What can hang from each mark
K193: K653 K753
K460: K26
K653: K26 K193 K351 K834
K351: K653
K26: K460 K653
K526: K753
K753: K193 K526 K998
K998: K753

Each row was made from one small tree. The marks that hang from a mark follow it in brackets, in the order of their numbers. Every link used is in the known rows. Write each row's tree.
Known rows
K193[K653 K753]: 0.48 -0.80 -1.62 -1.81 0.53 1.61 3.56 -0.94 0.88 0.28 -1.54 -0.72 -1.64 -0.38 1.26 0.71 0.32 0.31 -0.80 -1.10 -1.83 -1.26 -0.79 -0.31 -1.23 0.04
K653[K26 K193[K753]]: -0.31 -0.68 0.96 -1.92 0.71 -1.42 0.94 -1.93 2.83 0.54 -2.38 -0.84 -2.81 -0.05 -0.50 1.68 1.67 1.20 -0.59 -1.03 -1.29 -0.97 -0.71 -1.56 0.07 -1.77
K526[K753[K193]]: -0.48 2.71 -0.85 0.63 1.13 4.61 3.25 0.42 0.57 0.26 -0.73 -0.52 0.27 -1.01 1.61 -0.38 0.02 0.60 0.21 -0.45 -2.14 0.72 -4.96 -0.29 1.70 -1.73
K193[K653]: -1.19 1.20 -1.39 -0.68 -0.78 1.59 3.13 0.34 0.32 -1.57 -0.79 -0.84 -1.37 -0.02 0.51 0.49 -1.60 -0.67 -0.48 -0.39 -0.62 -0.45 -2.35 1.19 -1.04 0.84
K460[K26]: -4.27 1.03 0.32 -1.10 0.40 -0.47 5.03 -0.58 0.10 -2.51 0.50 -1.92 -0.87 -1.67 1.86 0.87 -1.98 0.22 -1.02 -0.16 -0.05 -1.64 -4.31 1.94 1.21 -1.55
K351[K653[K26 K193]]: 0.56 0.87 -0.55 -1.30 0.59 1.79 -0.71 -1.84 2.03 -2.72 -3.04 0.45 -2.03 -0.25 -0.68 1.06 -0.26 -0.16 -0.39 -0.77 -0.92 -0.78 -0.42 1.03 0.72 -0.99
K351[K653[K26 K834]]: -0.58 1.83 0.07 -0.36 2.08 -0.53 0.57 -2.09 1.76 -2.54 -1.16 -0.26 0.08 -2.36 0.54 2.24 -0.46 -1.47 -1.47 -0.30 1.39 -0.29 -0.70 -0.09 0.54 1.71
K26[K460 K653[K193 K834]]: 2.12 0.46 0.38 1.92 0.13 -1.02 -4.49 1.30 -1.72 0.54 0.69 0.68 -0.55 -0.71 1.28 0.54 -0.55 1.05 2.17 1.76 -0.54 0.23 1.58 3.08 1.24 0.51
K753[K193[K653] K526]: 0.09 0.39 -0.98 1.99 0.42 4.25 0.86 2.70 -0.52 -1.08 -1.94 0.21 1.05 1.13 1.02 -0.18 -2.38 -1.23 1.00 0.37 -1.47 1.13 -0.92 0.45 0.83 2.15
K753[K193]: -2.95 2.63 0.83 0.95 0.15 3.48 3.11 1.74 -0.85 -0.73 0.04 -1.53 -1.11 0.32 1.85 -0.37 -1.56 0.35 -1.22 -0.45 -0.40 0.28 -4.69 1.32 1.03 -0.15
K998[K753[K193[K653[K351]] K526]]: 0.69 -0.79 -0.54 1.82 -0.60 6.04 0.85 1.75 0.33 1.94 -0.82 2.22 4.26 2.01 -0.79 -2.65 -0.87 -1.22 -0.42 0.79 0.14 2.10 1.30 -1.09 2.10 1.06
K653[K26 K193]: -1.58 1.46 0.68 -0.83 -0.38 -1.04 0.92 -0.59 1.97 -1.69 -1.85 -1.16 -2.38 0.06 -0.68 1.47 0.41 0.24 -0.34 -0.40 -0.21 -0.12 -2.70 -0.15 0.53 -1.34
K653[K193 K834]: -1.61 1.43 0.99 1.69 -0.47 -0.55 -1.66 0.59 0.61 -0.49 0.41 -1.33 -1.66 -0.03 0.16 0.42 -0.35 -0.70 -0.77 0.47 -0.92 -0.17 -2.62 1.15 0.35 2.47
K526[K753[K998]]: -1.66 1.77 -1.58 0.60 0.06 -1.93 6.74 0.24 -0.58 -0.90 1.97 -0.90 -1.71 -1.96 -0.57 -0.79 0.09 0.69 0.14 -0.73 0.79 -0.94 -4.12 -0.74 -2.23 -2.58
K26[K653[K193 K351 K834]]: 0.23 0.75 0.94 1.97 -2.03 -0.04 -5.95 -0.11 -1.20 1.82 2.09 0.16 0.52 0.62 0.55 -0.97 0.45 -0.65 -0.01 1.15 -0.99 1.28 1.24 0.62 -0.28 2.26
K460[K26[K653[K193]]]: -0.58 -0.21 -0.55 -0.05 -0.47 0.39 -1.45 -1.09 -1.09 -1.10 -1.39 0.13 -1.94 -0.89 1.89 1.09 -1.23 1.23 1.68 0.50 -2.16 -1.59 -0.02 2.65 2.38 -1.39
K998[K753[K193]]: -2.18 2.18 0.32 1.50 1.30 4.69 4.28 1.14 0.26 0.79 -1.04 0.12 0.41 -0.39 0.98 -0.41 -0.97 0.46 -1.66 0.09 0.12 -0.35 -3.88 0.59 3.43 -0.82
K460[K26[K653[K193 K834]]]: -0.70 -0.25 -0.39 0.99 0.14 -1.51 -4.87 -1.74 -1.16 -0.59 -0.75 0.30 -0.76 -1.50 2.13 1.91 -0.65 0.17 1.78 0.88 -1.43 -1.26 1.23 2.47 2.54 1.41
K193[K653[K351] K753]: 0.33 -1.29 -1.12 -2.73 -1.43 2.14 1.49 -1.42 0.43 2.08 0.88 -0.63 0.24 0.83 0.19 -1.35 1.21 -0.04 -1.74 -1.25 -1.63 -0.16 0.87 -0.96 -2.68 -0.26
K460[K26[K653[K834]]]: -2.13 0.89 -0.26 0.96 1.12 -1.79 -0.38 -1.68 -1.30 -0.92 0.31 -0.59 0.20 -2.79 3.07 2.17 -1.75 -0.35 0.80 1.13 -0.17 -1.09 -0.25 1.79 1.87 1.53
K26[K460]: -1.81 1.40 0.58 -0.02 0.57 -0.10 4.94 2.35 -0.65 -1.31 2.13 -1.49 -0.98 -1.33 1.00 -0.78 -1.71 1.06 -0.09 0.73 1.64 -0.05 -3.54 2.28 -0.29 -2.04
K526[K753[K193[K653[K26]] K998]]: 1.88 0.98 -2.26 -2.07 0.77 -0.26 1.53 -1.74 -0.17 -0.71 -2.91 1.53 -0.47 0.11 -1.52 0.50 1.90 0.22 2.19 -2.56 -0.08 -0.71 0.47 -2.13 0.26 -2.58
K193[K653[K351]]: -1.22 0.48 -0.80 -0.98 -2.40 2.43 1.17 -0.01 -0.44 -0.32 1.45 -0.69 0.51 0.98 -0.45 -1.89 -0.31 -0.86 -1.37 -0.37 0.08 0.74 -1.25 0.38 -1.72 -0.14
K351[K653[K193]]: -0.06 0.94 -1.28 0.23 0.17 4.38 -0.08 0.03 0.25 -2.19 -1.04 0.10 -1.92 -0.28 0.06 -0.68 -1.59 0.20 -0.82 -0.44 -1.82 -0.60 -1.38 2.34 0.14 -0.14
K653[K193[K753[K998]] K351]: -0.45 -1.62 1.02 -0.83 -2.51 -1.47 0.18 0.07 -1.49 2.20 3.03 -0.75 -2.57 1.68 -1.72 -2.73 1.79 1.49 -1.52 -1.59 -0.25 -1.21 0.19 -1.11 -3.50 -2.63

Write each row's tree
-2.71 1.78 2.54 -0.52 -0.56 -2.70 -0.11 -1.31 1.72 0.00 1.97 -1.32 1.20 -0.42 -0.68 0.24 1.20 -1.70 -2.07 0.29 2.36 1.20 -1.40 -1.73 -0.75 1.03 -> K653[K26 K351 K834]
0.87 -1.45 0.12 -1.79 -0.77 -0.21 -1.63 -2.00 0.51 2.33 1.57 -0.29 1.20 0.40 0.25 -0.84 1.87 -0.97 -1.97 -0.77 -0.89 -0.09 1.74 -1.44 -2.14 1.82 -> K193[K653[K351 K834] K753]
0.86 -0.44 -1.74 2.54 1.04 5.39 2.76 1.90 0.76 0.69 -2.90 2.03 2.66 0.78 -0.07 -0.38 -1.50 -1.15 0.49 0.75 -0.20 0.61 -0.15 -0.41 3.33 1.38 -> K998[K753[K193[K653] K526]]
0.75 0.87 -0.41 -0.91 2.17 1.95 -0.92 -2.14 1.69 1.23 -3.87 1.74 1.90 0.08 -0.60 2.20 1.49 -1.44 0.00 -0.45 1.08 0.09 1.45 -1.15 4.27 1.88 -> K998[K753[K193[K653[K26 K834]]]]
1.16 -2.64 -1.36 -0.69 0.69 -4.60 4.45 -0.17 0.80 -0.55 -1.69 0.77 -0.30 -0.20 -1.63 1.46 0.59 -0.30 0.83 -0.91 1.75 -1.23 2.57 -3.56 -2.64 -0.26 -> K193[K653[K26] K753[K526 K998]]
-1.64 -1.37 -0.06 2.25 0.66 -3.47 6.81 2.37 -0.66 -0.13 1.77 -0.92 -0.28 -0.95 -0.04 -0.63 -1.45 0.48 -1.13 0.32 1.54 -1.21 -1.81 -1.90 -3.34 -0.71 -> K193[K753[K526 K998]]
-0.13 1.49 0.18 2.03 1.10 -1.37 -0.01 1.55 -2.17 0.39 1.75 -0.05 0.46 -2.15 2.37 0.63 -1.42 0.53 1.26 1.83 1.83 0.38 -0.02 2.62 0.44 0.97 -> K26[K460 K653[K834]]
0.51 -0.28 2.44 -1.39 -0.89 -2.85 -4.27 -0.37 0.77 0.60 1.80 -0.27 1.29 0.94 -2.06 -0.39 2.07 0.19 -0.10 0.62 1.39 1.50 1.73 -0.26 0.72 -1.65 -> K653[K26[K460] K193 K351 K834]
1.34 0.55 0.20 -0.52 1.53 0.04 -3.51 -2.33 2.09 -1.85 -2.47 0.26 -0.89 -0.65 -0.79 2.06 0.31 -0.65 -0.67 -0.43 -0.64 -0.46 1.00 0.22 1.40 1.67 -> K351[K653[K26 K193 K834]]
-0.37 0.69 1.01 -1.33 0.00 -1.49 0.38 0.60 1.49 -1.40 -0.95 -0.51 -1.39 0.12 -0.83 0.87 0.64 1.57 1.27 0.36 0.79 -0.13 -0.80 0.76 0.98 -3.26 -> K653[K26[K460] K193]
-1.87 1.01 1.79 0.95 -1.96 -0.30 -3.68 0.12 -0.25 0.80 2.50 -1.19 0.07 1.18 -0.83 -1.52 0.74 -0.92 -1.70 0.46 -0.24 0.96 -0.93 0.36 -0.99 1.37 -> K653[K193 K351 K834]
0.47 0.71 1.08 0.95 -0.88 -0.89 -1.98 0.98 -2.56 1.69 4.67 0.23 2.12 -0.75 1.38 -1.47 -0.29 0.49 0.21 1.82 1.81 1.37 1.56 1.55 -0.44 0.45 -> K26[K460 K653[K351 K834]]
-1.23 0.88 2.93 -1.49 -0.40 -3.34 -0.37 -0.54 0.51 0.24 2.76 -1.04 2.15 -0.40 -0.74 -0.29 1.19 -0.23 -1.01 0.87 3.39 1.62 0.14 -0.49 -0.18 -0.92 -> K653[K26[K460] K351 K834]
1.90 -0.10 1.01 -3.83 -0.68 2.15 -1.89 -0.17 -0.73 0.29 -0.56 0.64 2.01 2.38 -0.59 -1.22 1.33 1.06 0.58 -1.24 0.60 1.45 2.40 0.14 1.37 -2.57 -> K753[K193[K653[K26[K460] K351]]]
2.28 -0.23 1.23 1.35 -1.65 -0.55 -6.66 0.89 -2.25 2.06 3.18 0.95 1.50 0.51 0.56 -1.79 0.74 1.02 1.22 1.54 -0.05 1.53 3.03 2.10 0.71 0.40 -> K26[K460 K653[K193 K351 K834]]
2.17 -2.75 -1.58 1.36 1.44 3.35 0.37 0.42 1.81 -0.34 -1.79 0.89 -0.23 -0.41 0.38 -0.35 -1.41 0.46 -0.72 0.30 -2.54 -0.53 0.94 -0.45 -0.45 0.79 -> K351[K653[K193[K753[K526]]]]
-1.27 1.24 1.34 0.28 0.49 -3.04 -1.81 -1.53 2.41 -0.81 -1.37 -1.16 -1.42 -0.27 -0.92 2.38 1.16 -1.06 -0.21 0.05 0.44 -0.02 -1.31 -0.62 1.01 1.47 -> K653[K26 K193 K834]
-2.69 1.17 0.62 4.01 -0.39 -0.16 4.16 4.17 -2.84 -1.52 1.68 -0.65 -0.42 0.69 0.11 -1.15 -2.91 0.19 0.13 0.11 1.41 0.12 -3.01 -0.23 -0.48 0.11 -> K753[K193 K526 K998]
-1.32 0.75 0.29 4.01 1.63 4.58 4.80 2.92 0.96 0.49 -1.08 1.04 2.00 -0.18 0.60 -0.97 -2.08 -0.61 -1.05 1.43 0.51 0.81 -2.99 -0.49 3.02 0.55 -> K998[K753[K193 K526]]
0.07 -0.86 -0.58 1.55 -2.31 1.82 -0.05 3.22 -3.36 -0.02 1.69 0.62 1.84 2.98 -1.51 -2.86 -1.19 -0.72 0.49 -0.76 0.55 0.81 1.38 -0.92 -1.85 0.26 -> K753[K193[K653[K351]] K526 K998]
0.23 0.87 0.63 -2.75 -1.41 2.89 -1.48 -1.14 0.36 0.04 -1.48 -0.01 0.93 2.37 -0.60 -0.78 1.19 -0.33 -0.38 -1.40 -0.28 1.19 0.56 -1.08 0.77 -1.11 -> K753[K193[K653[K26 K351]]]
0.32 -2.67 -1.76 0.93 0.33 -2.44 4.58 1.41 -0.76 0.10 0.10 0.18 -0.60 0.19 -0.34 -0.20 -1.00 0.01 0.47 -0.58 0.46 -1.41 0.62 -1.97 -3.51 0.61 -> K193[K653 K753[K526 K998]]
1.36 0.35 -0.40 0.77 -0.33 1.30 -1.43 2.03 -1.47 -0.02 -0.04 0.85 -1.46 -0.39 1.17 -0.39 -1.04 2.45 2.27 1.23 -0.75 0.03 0.33 3.08 1.14 -1.61 -> K26[K460 K653[K193]]
1.50 -2.66 -0.90 3.30 -0.16 -2.45 0.53 2.21 -1.60 1.16 -0.03 1.25 -1.65 -0.14 0.18 -0.15 -0.81 1.53 1.75 0.21 -0.48 -1.26 2.33 -0.96 -2.47 -0.03 -> K26[K653[K193[K753[K526 K998]]]]
0.64 -3.32 -0.96 0.00 -1.47 -1.84 2.50 1.13 -1.18 1.12 2.22 0.30 1.40 1.25 -1.77 -2.50 0.09 -0.16 -0.51 -0.60 1.11 -0.42 2.46 -2.61 -4.56 -0.17 -> K193[K653[K351] K753[K526 K998]]
1.16 0.21 -0.65 -3.04 0.58 -1.14 2.99 -0.32 1.01 -1.90 -1.63 -0.11 -0.37 -0.43 -0.63 1.31 -0.01 0.41 1.44 -0.06 1.46 -0.28 0.41 0.84 0.53 -2.00 -> K193[K653[K26[K460]]]
1.36 0.11 0.08 -2.08 1.40 -2.93 -0.27 -1.03 1.03 -1.09 -0.51 0.11 1.06 -0.93 -0.57 2.25 0.73 -0.76 1.46 0.23 1.90 0.10 1.60 0.60 0.81 0.56 -> K193[K653[K26[K460] K834]]
1.52 0.91 0.15 -1.46 2.77 -1.35 0.42 -1.10 0.91 -2.24 -0.22 0.57 1.22 -2.18 0.03 1.88 -0.45 -0.18 -0.21 0.19 2.42 0.17 1.03 1.30 1.07 -0.16 -> K351[K653[K26[K460] K834]]
-0.79 0.46 -0.02 -3.22 -1.80 0.00 0.97 -1.87 1.26 -0.64 -0.37 -0.34 0.56 0.83 -0.86 -0.26 1.16 -1.55 -0.75 -0.64 0.97 0.63 0.16 -1.42 -1.15 -0.88 -> K193[K653[K26 K351]]
-0.26 -0.72 0.49 0.05 -1.34 -0.90 -6.73 -1.87 -1.66 0.76 1.36 0.84 0.62 -0.03 1.17 -0.16 0.37 -0.27 0.70 0.71 -1.36 -0.42 2.49 1.63 1.47 0.67 -> K460[K26[K653[K193 K351 K834]]]
0.91 -2.30 -2.13 0.52 1.08 0.96 3.80 0.87 1.22 0.12 -1.53 -0.25 0.34 -0.47 0.54 0.73 -0.94 -0.56 -0.31 0.38 -1.25 -0.22 0.10 -1.48 -1.75 1.65 -> K193[K653 K753[K526]]
0.88 -2.06 -0.09 -0.32 1.44 -1.78 -4.44 -2.80 -0.18 1.25 -1.25 0.80 -0.99 -1.36 2.69 2.42 0.88 1.12 1.28 0.01 -2.79 -2.00 2.99 1.02 1.94 0.94 -> K460[K26[K653[K193[K753] K834]]]
-0.46 1.01 -0.56 -1.33 0.44 -3.11 0.17 -1.97 1.70 -1.43 -1.87 -0.91 -0.41 -0.94 -0.18 2.69 0.39 -2.26 -0.45 -0.56 0.68 -0.11 0.13 -1.03 0.22 2.53 -> K193[K653[K26 K834]]
-0.96 0.72 2.34 -0.58 -1.46 -2.35 -3.86 -1.61 1.54 0.46 0.51 -0.78 0.16 0.85 -1.68 0.27 1.92 -1.06 -1.40 0.12 0.67 0.89 -0.20 -1.38 -0.21 0.55 -> K653[K26 K193 K351 K834]
1.61 -0.10 0.49 0.18 -2.46 1.65 -3.78 1.57 -2.30 1.68 2.47 1.02 0.23 1.00 0.32 -2.47 -0.05 1.99 1.24 1.14 -0.44 1.15 1.83 2.18 0.48 -2.42 -> K26[K460 K653[K193 K351]]
0.48 0.69 -0.43 1.04 1.24 2.25 -3.43 -0.62 0.46 -1.67 -0.39 -0.11 -0.85 -0.62 -0.05 0.29 -1.07 -0.95 -1.07 0.09 -1.70 -0.49 -0.36 2.00 0.72 2.70 -> K351[K653[K193 K834]]
3.23 -2.35 0.32 -0.76 -1.18 1.60 -3.43 0.35 -1.13 3.29 1.74 1.25 0.30 0.99 0.72 -2.09 1.65 2.88 0.93 0.39 -1.98 0.41 3.79 1.15 -1.03 -2.80 -> K26[K460 K653[K193[K753] K351]]
2.34 -1.62 1.76 -1.79 1.98 -4.22 -2.54 -1.49 1.75 1.42 -0.92 0.33 -0.94 -0.12 -0.46 2.02 2.46 1.64 0.50 -0.07 0.09 -0.18 2.48 -1.05 1.09 -1.07 -> K653[K26[K460] K193[K753] K834]
-0.27 -0.76 0.81 0.59 0.91 -1.26 -1.65 -0.85 1.13 1.71 -0.07 -1.24 -1.88 -0.31 0.61 0.99 1.16 0.22 -1.07 -0.10 -1.79 -0.49 -0.80 -0.80 0.03 1.52 -> K653[K193[K753] K834]
0.52 -2.56 0.57 3.48 0.63 -5.04 -0.71 1.41 -0.52 1.19 1.66 -0.30 -0.79 -0.03 -1.22 -0.08 -0.15 -0.04 0.16 0.23 0.17 -0.79 0.77 -1.75 -2.12 2.09 -> K653[K193[K753[K526 K998]] K834]
1.11 -1.52 0.48 -3.27 0.09 -1.95 -1.90 -3.68 2.33 1.96 -0.28 -0.07 1.43 0.39 -0.41 1.02 2.87 -1.24 -1.50 -0.95 0.35 0.20 3.36 -3.01 -1.31 1.11 -> K193[K653[K26 K351 K834] K753]
-0.09 -0.22 -1.23 1.90 -0.24 0.89 1.66 3.45 -2.63 -1.49 -0.49 0.38 0.12 1.27 -0.59 -0.90 -2.34 -0.28 1.46 -0.63 0.41 0.01 -0.30 -0.38 -1.05 0.60 -> K753[K193[K653] K526 K998]
1.62 0.88 -2.03 -1.67 -1.12 6.11 -1.02 -0.81 -0.11 1.57 0.03 0.80 2.10 1.51 0.00 -2.40 1.52 -0.20 0.34 -1.40 -2.77 1.63 -0.70 -0.82 0.54 -1.62 -> K526[K753[K193[K653[K351]]]]
0.99 -2.72 -1.34 1.53 1.13 -4.22 1.67 0.77 -0.75 0.37 0.78 -0.21 0.51 -0.39 -0.57 0.66 -0.49 -1.19 0.15 -0.26 0.63 -1.04 2.34 -1.85 -3.10 2.90 -> K193[K653[K834] K753[K526 K998]]
1.41 0.49 -1.98 -1.09 -1.85 2.93 -0.52 -0.19 -2.13 1.17 1.44 1.02 0.70 1.43 -1.82 -2.97 1.56 0.37 0.75 -2.32 -1.20 0.49 0.82 -1.24 -1.32 -2.56 -> K526[K753[K193[K653[K351]] K998]]
0.32 0.48 1.91 -0.56 0.91 -3.59 -2.71 -0.05 0.96 -0.78 -0.37 -0.34 -0.54 -0.35 -0.84 1.81 1.14 0.19 0.91 0.64 1.26 0.34 0.37 0.31 1.83 -0.23 -> K653[K26[K460] K193 K834]
